Each row was made from one small tree. The marks that hang from a mark follow it in brackets, in alphabetical order. Every link used is in the known rows. Write each row's tree.
Known rows
denuvi(katu tado(nutu)): [-38.1  40.5   5.8  17.0 -15.9  35.9  -9.2 -19.9 -49.9 -27.9   4.8 -16.4
  -3.9 -25.6  11.8 -41.4  30.8 -24.4]
tozel(denuvi(tado)): [  4.2  47.2  16.9  13.4 -31.2  16.0  31.5  22.1 -54.4  -6.7  -0.6   1.6
  -4.6 -18.8   1.2 -11.1  12.0 -15.2]
tozel(denuvi(katu tado(nutu))): [-34.5  50.8  13.2  11.2 -23.3  39.8  10.0  15.6 -58.2 -24.2  22.5   3.3
 -13.8 -27.4   1.7 -41.8  33.2 -48.7]
fopub(katu(denuvi(tozel))): [ -2.2  54.1 -19.6  17.9  -9.8  25.7  13.5 -26.5 -24.0  29.4  12.5 -38.6
   9.5  -8.2 -22.8   5.5  13.6  17.0]
katu(denuvi): [-14.7  14.3 -16.0  31.3  -6.3 -33.7  23.2 -21.2 -18.1  15.9  -9.3 -19.4
  -2.1  12.8   4.9   4.6  -7.3  11.0]
tado(denuvi(katu tozel)): [  2.7  40.8  -6.6   3.3   5.5  51.2  -7.7 -33.6 -46.1 -42.8  30.1 -16.1
  23.6 -26.0   1.4 -11.8  46.5 -19.7]
nutu(tado): [ -9.5  43.4  13.4  16.3 -34.7  26.5  23.7 -35.2 -36.3   1.5   9.5 -15.1
 -27.9  -2.7  28.6 -19.8  -4.0  13.1]
katu(denuvi(tado(nutu) tozel)): [-18.3  46.2  -6.4  34.5 -13.4   5.7   6.9  -2.4 -57.4 -20.0  31.1 -18.9
  18.6  -2.3 -14.2 -33.0  22.7  -7.3]
tozel(denuvi(katu tado)): [-11.9  60.4   2.5  15.3 -13.3  45.9  10.0  12.7 -62.3 -15.9  -9.4 -11.2
  -8.7 -30.8   2.5  -8.9  36.9 -37.5]
tado(denuvi nutu): [-16.7   0.6  19.7   0.1 -38.1 -14.0  26.5 -36.8 -18.3 -24.3  49.8  24.7
  14.1 -12.5  10.6 -50.3   5.1  -1.1]
katu(denuvi(tado)): [-16.7  37.5 -13.3  40.5 -16.6 -15.9  18.3 -19.8 -47.3   4.7 -20.9 -23.9
   9.6  -1.2   1.6  -3.1  11.2  10.9]
katu(denuvi(tado tozel)): [  4.2  53.9 -15.1  37.3  -1.1  11.5   5.7  -6.1 -61.9 -14.3  -1.8 -37.3
  21.3  -1.7 -13.4  -0.4  24.8   3.7]
nutu(tado(denuvi(katu tozel))): [-11.7  69.6   1.3   4.8 -16.3  86.5  -1.1 -50.9 -67.3 -33.7  46.5 -15.0
   3.7 -24.1  11.9 -24.0  50.3 -16.4]
katu(denuvi(tozel) nutu(tado)): [ -2.6  52.1 -24.6  64.2  -4.3  -4.1  36.4 -19.1 -57.2   4.5  26.9 -40.1
  -9.9  16.4  -4.8 -17.6   3.3   7.5]
fopub(katu tado tozel): [  2.5  72.7   6.3  -6.8 -20.1  81.7  13.8 -61.2 -11.4  78.4   0.9 -35.8
 -13.8 -33.6  10.6 -16.2 -15.9  58.5]
tado(nutu): [-18.6   3.5  17.0   6.3 -25.6 -13.3  16.7 -15.7  -9.9 -11.8  25.3   1.7
 -11.9  -2.6  15.7 -37.8 -10.6  -2.8]
fopub(tado(denuvi(katu tozel))): [  7.7  70.9 -12.5   7.0   4.5  78.4  -8.3 -51.4 -59.1 -14.7  41.2 -30.0
   6.0 -14.1   5.8 -29.5  46.7  -6.7]

Write each row's tree
[ -1.5  44.7  15.8  15.5 -18.1  31.6  -1.5   3.0 -52.1 -36.5  34.3 -13.8
  13.7 -18.8   0.5 -43.6  21.1  -8.2]  denuvi(tado(nutu) tozel)
[-24.8  45.8 -12.5  46.7  -8.1  27.5  21.1 -35.2 -47.1  -3.3   0.1 -35.7
 -33.8  -7.2  23.6 -29.4  11.3 -10.7]  denuvi(katu(nutu(tado)))
[-22.9  56.6  -6.2  38.5 -17.6  31.4  38.3  -2.9 -54.4   1.9  19.6 -16.5
 -42.6  -9.0   8.3 -28.7  12.4 -35.1]  tozel(denuvi(katu(nutu(tado))))
[ -9.7  38.2 -20.9  50.9   7.1   9.7  10.2 -13.4 -55.5 -17.7 -28.3 -44.2
  -1.7 -23.5   4.0 -20.8  24.1 -14.4]  denuvi(katu(nutu) tado)
[  7.4  55.4  16.8   7.7 -34.1  53.6  21.3 -44.3 -57.3 -26.9  57.0  -2.2
   9.4 -15.2  11.1 -30.4  25.2   5.2]  nutu(tado(denuvi(tozel)))
[  9.1  31.3 -22.2  31.9  14.8  19.4  12.5 -25.0 -48.6 -41.3  30.8 -27.5
  24.2 -21.3  -6.1 -25.2  39.6 -19.9]  tado(denuvi(katu(nutu) tozel))
[  9.1  58.4  -5.2  15.8 -24.6  52.2  44.3 -71.9 -20.4  70.4  22.6 -25.2
   8.0 -37.6  -0.4 -38.8  -9.0  59.2]  fopub(katu(nutu) tado(denuvi) tozel)
[-22.5  34.6 -22.7  64.9 -20.4 -28.0  48.1 -33.8 -42.5  22.6   6.3 -29.8
 -24.6  19.6   9.2 -19.8 -13.0  13.5]  katu(denuvi nutu(tado))
[-28.4  51.1   2.5  10.6 -32.6  57.9  11.7 -64.1 -52.5 -19.8  24.5  -3.8
  -7.5 -20.7  27.1 -26.4  35.1 -11.2]  nutu(tado(denuvi(katu)))
[  8.1  46.8 -30.3  68.2  10.9 -20.8  23.2   1.2 -65.8  -8.0  -2.5 -44.9
  21.0   3.4 -21.2 -10.6  17.1   3.7]  katu(denuvi(tado tozel) nutu)
[-17.5  75.7 -15.1  19.7 -17.0  47.7  13.3 -42.7 -33.6  48.0  57.9 -34.5
  -9.2   6.1 -17.4 -42.8   7.7  22.1]  fopub(katu(denuvi(tozel)) tado(nutu))
[-20.0  29.8   4.8  -1.2  -5.9  44.5  -5.8 -30.3 -40.0 -49.5  64.3   0.8
  21.7 -25.2  -2.0 -46.5  44.5 -30.1]  tado(denuvi(katu tozel) nutu)
[ -9.7  14.5 -19.6  34.4   0.1  -8.1  25.7 -40.2 -34.7 -19.6   8.9 -19.0
  12.9 -19.1   7.7 -27.3  24.0 -12.8]  tado(denuvi(katu(nutu)))
[ -0.3  66.9  -9.0  19.5  10.7  67.7 -20.2 -10.7 -66.9 -39.3  -5.2 -43.3
  10.6 -29.2  -0.2  -8.1  46.7 -18.2]  denuvi(katu tado tozel)
[-20.1  54.2   3.4  17.1  -0.6  62.9 -21.4  -5.4 -62.4 -46.6  28.0 -26.7
   9.0 -28.9  -0.7 -40.9  45.4 -30.1]  denuvi(katu tado(nutu) tozel)
[  5.5  41.6   3.2  11.5 -21.3  24.6  54.1   3.9  -8.9  61.2   3.8 -15.6
  -5.6 -43.1 -12.9 -10.5 -20.3  20.7]  fopub(katu(nutu) tozel(denuvi))
[  3.4  19.5  17.3  -3.7 -24.2  15.3  14.7 -24.0 -30.8 -39.3  71.2  12.4
  27.4 -13.3  -2.7 -46.9  18.4  -8.2]  tado(denuvi(tozel) nutu)
[-35.2  10.9   6.5  -0.5 -21.3  17.9   6.0 -42.8 -26.8 -31.6  41.2  11.3
   8.4 -21.7  12.5 -48.0  28.6 -24.4]  tado(denuvi(katu) nutu)
[-25.0  67.6  -6.5  24.5 -27.2  36.3  10.8 -19.7 -49.4  11.8  34.2 -27.0
  17.0 -20.8 -28.5 -32.8  27.1   4.0]  fopub(katu(denuvi(tado(nutu) tozel)))
[  2.3  69.2   9.2 -11.0 -31.8  81.8  24.8 -80.3 -19.9  69.9  22.6 -14.8
  10.1 -43.1   9.2 -25.3   1.7  57.6]  fopub(katu tado(denuvi) tozel)
[ 14.6  45.3  -1.2  38.4 -24.8  23.4  37.4 -35.6 -60.9 -22.8  54.2 -15.2
   7.3 -10.5   2.8 -42.7  17.4   2.7]  katu(nutu(tado(denuvi(tozel))))
[ -4.1  30.7   0.6  39.2 -40.3  -3.7  51.0 -48.5 -45.1  -5.8  33.3  -4.0
  -1.8  -8.2  18.0 -43.6   3.2  11.0]  katu(nutu(tado(denuvi)))
